Every row comes from one small tree of marks. The marks that hang from a mark follow it in brackets, in the order of their numbers. Every link used is in the known rows. Which tree was each row made from?
Known rows:
z78(z853): [-0.497 -2.118 -1.052  1.406 -3.644  0.202 -3.553  0.482  1.194 -1.094
  1.056 -1.585 -2.424  1.429  5.219 -1.706  0.829  2.718  1.776  2.111
  0.432 -0.331  0.179  0.587  0.583]
z46(z503(z121(z671) z853(z631))): [-0.479  1.048  1.902 -2.662 -1.383  0.452 -2.828 -0.384 -0.731  1.392
 -0.393  1.614  5.500 -1.402 -0.726 -1.361  2.923 -0.106  0.127  0.548
  1.617 -0.093  0.649  0.495  2.962]
z46(z503): [-0.360  4.412  1.981  0.886 -1.743  0.237 -2.163 -1.615 -0.347 -0.197
  0.606 -1.167  5.983 -3.055  2.141 -1.167  2.514  4.961  0.120  0.532
  0.914 -1.066 -2.241 -0.818  1.477]
z671(z78(z853) z503(z46)): [-5.812 -4.711 -3.180  7.811 -0.744  1.559 -3.301 -1.660 -0.319 -1.759
  1.547 -2.434  1.023  0.223  1.790 -4.125  0.746  3.001  1.676  1.291
 -3.196  0.053 -1.970  2.863 -0.374]
z503(z121(z671)): [-0.441 -5.366  0.988  0.208 -3.086  1.367 -3.281  1.852 -0.805  1.347
 -0.974  2.448 -1.380 -0.241 -5.073  1.653  0.121  0.861 -2.376  3.309
  0.989  1.389 -0.458  0.490  1.003]
z671(z503(z121(z46) z853(z631))): [-2.349 -0.223 -0.518 -2.965 -2.385  1.087 -4.357  0.117  1.215  2.128
 -0.699  1.933  2.662 -0.422 -5.873 -3.348  1.822 -3.011 -1.183  1.594
  0.150  1.690  2.896  1.742  0.953]
z503(z46(z121)): [-2.102 -2.072  1.144  4.547 -2.961 -0.783 -2.962  1.237 -0.303  0.113
  1.323  2.936 -1.076  1.075  1.924  1.428  1.100  3.845  0.575 -0.265
 -0.480  2.457 -1.167  0.247  2.320]
z631(z78(z671(z503(z121))) z853): [ 4.415 -6.937 -0.571  3.163 -0.600  1.159 -1.889  3.473 -1.487  0.385
 -0.623 -0.433 -0.118 -1.915  1.678 -1.604 -0.435  4.153 -5.204  1.521
 -4.743  1.312 -2.792  0.464  0.650]
z631(z78 z853): [ 2.978 -2.212  0.876  3.464 -1.486 -0.003 -1.831  1.975 -0.574 -0.139
 -0.039 -0.011 -2.197 -1.071  6.194 -1.335  0.381  7.092 -2.853  0.714
 -4.606  3.007 -5.188 -1.482  1.294]
z503(z46 z121 z671(z78) z853(z631)): [-0.616 -0.851  1.208 -2.697 -3.308  0.181 -4.020  2.440 -1.365  1.025
  2.015  2.774 -4.137  1.231 -2.772  0.109  0.372 -6.499  3.636 -0.127
 -1.402  4.202  5.595  3.647  5.351]
z503(z46 z121 z671 z853): [ 0.379  0.525  2.681 -3.318 -4.695 -0.611 -4.889  5.611 -0.705  1.328
  2.246  2.937 -4.642  1.005 -5.212  0.775 -1.064 -5.234  1.720  1.817
 -1.639  3.565  6.178  3.025  6.030]
z631(z78(z503 z853)): [-0.486  1.039 -1.958 -0.883 -1.497 -0.442 -1.886  0.500  0.655 -0.878
  0.121 -0.371 -1.308 -0.743  6.801 -1.676  0.130  6.298  1.544  0.866
 -0.967 -0.164 -0.382 -1.137  2.598]
z46(z503(z121 z671 z853(z631))): [ 0.551  5.549  2.605 -4.811 -2.050  0.196 -3.072  1.500 -0.321  1.111
  0.441  0.642  4.421 -2.478 -0.805 -0.922  2.473 -1.695  1.372  1.153
  1.766  0.503  2.792  1.143  4.554]
z853(z631(z78(z671))): [ 4.389 -2.647  0.089 -0.646 -1.944  0.699 -1.082 -2.433 -0.949  0.808
 -0.668  2.024  0.992 -1.628  3.144  0.448  1.451  1.353  0.442 -2.387
  0.047  2.760  0.808 -1.291  0.735]
z503(z121 z671 z853(z631(z78))): [ 3.172  2.061  1.763 -6.791 -3.294  0.094 -3.469  4.234 -0.312  1.759
 -0.224  2.998 -1.270 -0.651 -3.363  0.370  0.646 -4.832  1.530  0.534
 -0.218  4.593  4.967  1.397  5.185]
z853(z631): [ 1.476 -0.807  0.674 -0.806 -3.291  0.591 -2.557 -3.801  0.368  0.891
 -0.028  1.543 -0.809 -0.658  2.005 -0.328  2.746  0.948  1.895 -0.449
  1.465  2.424  0.950 -1.075  0.501]
z631(z78(z503) z853): [ 1.000 -1.142 -0.537  1.071 -1.017 -0.308 -1.988  1.066 -0.293 -0.198
  0.269 -0.651 -3.194 -1.312  6.245 -2.202  0.744  7.571 -1.740  2.180
 -3.605  1.178 -3.323 -1.204  2.370]
z46(z121 z503(z671(z78(z853(z631))))): [-3.941  3.766  0.156  3.344  0.487  0.189 -1.292  2.149 -0.959 -1.128
  0.116 -0.403  7.833 -2.266  5.744  0.903  3.880  3.870  1.524  0.605
  3.222  0.800 -3.350  1.623  3.114]
z671(z78(z853) z503): [-4.466 -3.828 -3.664  6.237 -0.524  2.090 -3.054 -1.581 -0.167 -1.920
  0.462 -3.833  3.692 -0.626  0.469 -4.490  1.655  3.422  0.978  1.700
 -2.465 -0.066 -3.208  2.533 -1.465]
z46(z503(z121 z671 z853(z631(z78)))): [ 1.066  6.034  2.525 -4.713 -1.440  0.057 -2.508  1.952 -0.449  1.124
  0.038  1.088  4.871 -2.842  0.340 -0.768  2.090 -0.709  1.104  0.400
  1.010  0.991  2.086  0.547  4.911]
z121(z46 z503): [-3.420  3.497 -1.142 -2.207 -2.736 -0.107 -2.767 -0.905  0.834  1.974
  0.375  2.436  2.480 -0.187 -0.859 -0.645  1.000  1.616  0.394 -1.860
  2.526  2.959 -1.661  0.429  1.198]
z631(z78(z503(z121) z671) z853): [ 3.829 -5.292 -1.250 -0.809 -0.877  0.486 -1.932  3.030 -1.383  0.412
 -0.129 -0.504 -2.845 -1.422  3.125 -1.160 -0.202  4.344 -3.623  2.415
 -3.131 -0.432 -0.691  0.361  2.187]

Which tree is each row?
[ 1.079 -5.549 -2.241 -2.753 -2.373 -0.540 -2.969 -0.434 -1.837  0.454
  1.813  0.923  0.568  0.804 -1.296 -0.820  1.907 -2.132  2.260 -0.409
  0.950 -0.705  6.293  2.953  3.262]  z78(z503(z46(z121) z853(z631)) z671)
[-0.200  0.211 -0.398 -1.058 -1.377 -0.328 -1.482 -2.516  0.230  0.909
 -0.437  3.384 -0.864 -0.872  5.525  0.113  2.302  3.660  2.143 -1.434
  0.862  2.514  0.688 -1.686  2.739]  z853(z631(z78(z503(z46(z121)))))
[ 1.627 -8.737 -3.450  1.302 -2.102  1.803 -2.981 -0.794 -0.018 -0.338
  0.341 -1.651  0.563  0.179  2.149 -2.479  0.938 -2.100  0.443  1.619
  1.265 -1.611  4.385  2.816 -0.700]  z78(z671(z503) z853(z631))
[-8.069 -2.550 -1.098  5.320 -0.352  1.415 -1.015 -2.745 -1.942 -0.503
  0.480  0.606  4.208 -0.354  4.664  0.306  1.155  0.007 -0.572  0.924
  4.556  1.260 -2.818  2.583 -0.616]  z121(z46(z503) z671(z78(z853(z631))))
[-2.341 -0.216  0.747  3.840 -2.487 -0.913 -3.136  4.134 -2.408 -1.048
  2.761  0.985  0.994  1.212 -0.923  0.719  0.999 -1.747  3.413 -1.392
 -2.324  5.577  0.549  3.981  4.679]  z503(z46(z121) z671(z78) z853)
[ 2.568 -5.834 -1.136 -0.901 -2.672  1.600 -3.414  1.781 -1.485  1.017
  0.098 -0.423  4.307 -1.095 -7.803 -1.444  0.140 -3.489 -2.978  1.063
 -0.520 -0.054  3.361  3.172 -0.294]  z78(z671(z503(z121(z46) z853)))
[-3.925 -6.904 -1.450  5.713 -1.308  1.500 -1.778 -2.352 -2.948 -1.071
  0.370 -0.789  1.589 -0.998 -2.142  0.403  1.039  3.342  0.259  1.917
  0.354  1.931 -3.447  1.515 -0.260]  z121(z671(z78(z503)))
[-2.368 -2.483 -2.334  3.362 -0.586  1.705 -3.063 -3.175 -1.034 -0.630
  0.236 -2.114  6.364 -1.091 -3.607 -4.914  3.157  0.413  1.630 -1.053
 -3.369  2.476 -1.951  2.333 -0.713]  z671(z78 z503(z853(z631)))
[ 0.743 -3.804 -2.679  0.671 -0.997 -0.437 -1.424  2.157 -0.813 -0.844
  0.651  0.515 -0.928  0.003  6.401 -0.206 -0.640  4.343  0.640 -0.167
 -0.793 -0.769  1.419  0.634  2.952]  z631(z78(z503(z46(z121)) z671 z853))
[ 1.359 -3.075  0.533  0.599 -2.159 -1.410 -2.543  1.239 -1.139  0.904
  0.923  4.499  1.062  2.146  2.859 -0.134  1.903 -0.611  2.151 -4.201
 -1.856  4.286  2.039  0.943  3.834]  z503(z46(z121) z853(z631(z78(z671))))
[-0.684 -4.194 -0.214  1.686 -0.884 -0.193 -2.328  2.362 -0.642  0.630
  0.242  1.655 -5.878 -0.495  4.959 -0.987 -0.430  6.161 -2.453  3.096
 -3.384  1.181 -2.002 -0.470  3.475]  z631(z78(z503(z46 z121(z671))) z853)
[-0.220  2.353 -0.140 -4.203 -1.977  0.261 -1.651 -1.679  0.462  1.470
 -0.575  3.153 -1.804 -1.784  3.239  0.480  1.283  0.557  1.345  0.190
  2.262  2.587  2.590 -1.009  2.783]  z853(z631(z78(z503(z121(z46) z671))))
[-4.338 -5.543 -1.428  6.020 -0.528  0.599 -1.665  1.225 -2.076 -0.773
 -0.647  1.143  4.353 -0.066 -0.504  1.908  2.696  4.867 -0.532  1.010
  1.608  2.713 -5.147  1.351  0.589]  z46(z121(z671(z78(z503))))
[-2.555  5.264  1.850  2.435 -0.451 -0.271 -1.612  3.435 -0.845 -0.421
  0.050  0.379  8.163 -3.148  2.455  1.820  3.241  4.622 -0.083  1.319
  3.086  1.114 -3.142  0.757  3.584]  z46(z121 z503(z671))
[ 0.884 -4.862  1.115 -2.543 -3.444  0.526 -4.191  2.977 -1.143  1.498
 -0.422  2.275  0.539  1.207 -6.815 -0.415  0.805 -2.300 -1.016  1.544
 -0.709  2.462  1.289  1.661  2.220]  z503(z121(z671) z853)
[-3.657 -3.358 -1.895  4.892 -0.849  1.175 -3.302 -3.268 -1.216 -0.488
  1.262 -0.790  3.862 -0.226 -2.286 -4.569  2.280  0.082  2.293 -1.532
 -4.104  2.557 -0.674  2.671  0.342]  z671(z78 z503(z46 z853(z631)))
[-1.353 -2.009  0.018 -0.865 -1.926  0.469 -4.123  0.540  0.699  1.942
 -0.151  3.129  0.574 -0.259 -3.794 -3.221  0.922 -0.817 -0.100  0.422
 -2.747  1.958  2.967  0.987  2.723]  z671(z503(z46 z121 z853(z631(z78))))
[-2.570 -0.372  0.632  0.501 -0.635  1.298 -2.171 -0.810 -0.659  0.325
 -0.399  0.263  4.104 -1.714  2.418 -0.687  2.233  2.461 -0.107  1.923
  2.346 -1.601 -1.480  0.595  1.762]  z46(z503(z121(z671(z78(z853(z631))))))
[-1.218 -1.626 -1.925 -1.415 -1.222  0.080 -2.044  1.836  0.392 -0.165
 -0.637  0.966 -2.278 -0.368  4.809 -0.763 -0.405  5.110  0.310  2.084
 -0.185 -0.274  0.031 -0.621  2.978]  z631(z78(z503(z121(z671)) z853))
[-1.787 -0.258 -2.227  0.624 -1.771  0.611 -2.740 -2.713 -1.596 -1.491
  1.433 -3.119  2.651 -0.436 -0.841 -2.927  2.577  2.697  2.913 -0.221
 -1.918  0.527 -1.634  1.673  0.705]  z671(z78(z503(z853)))
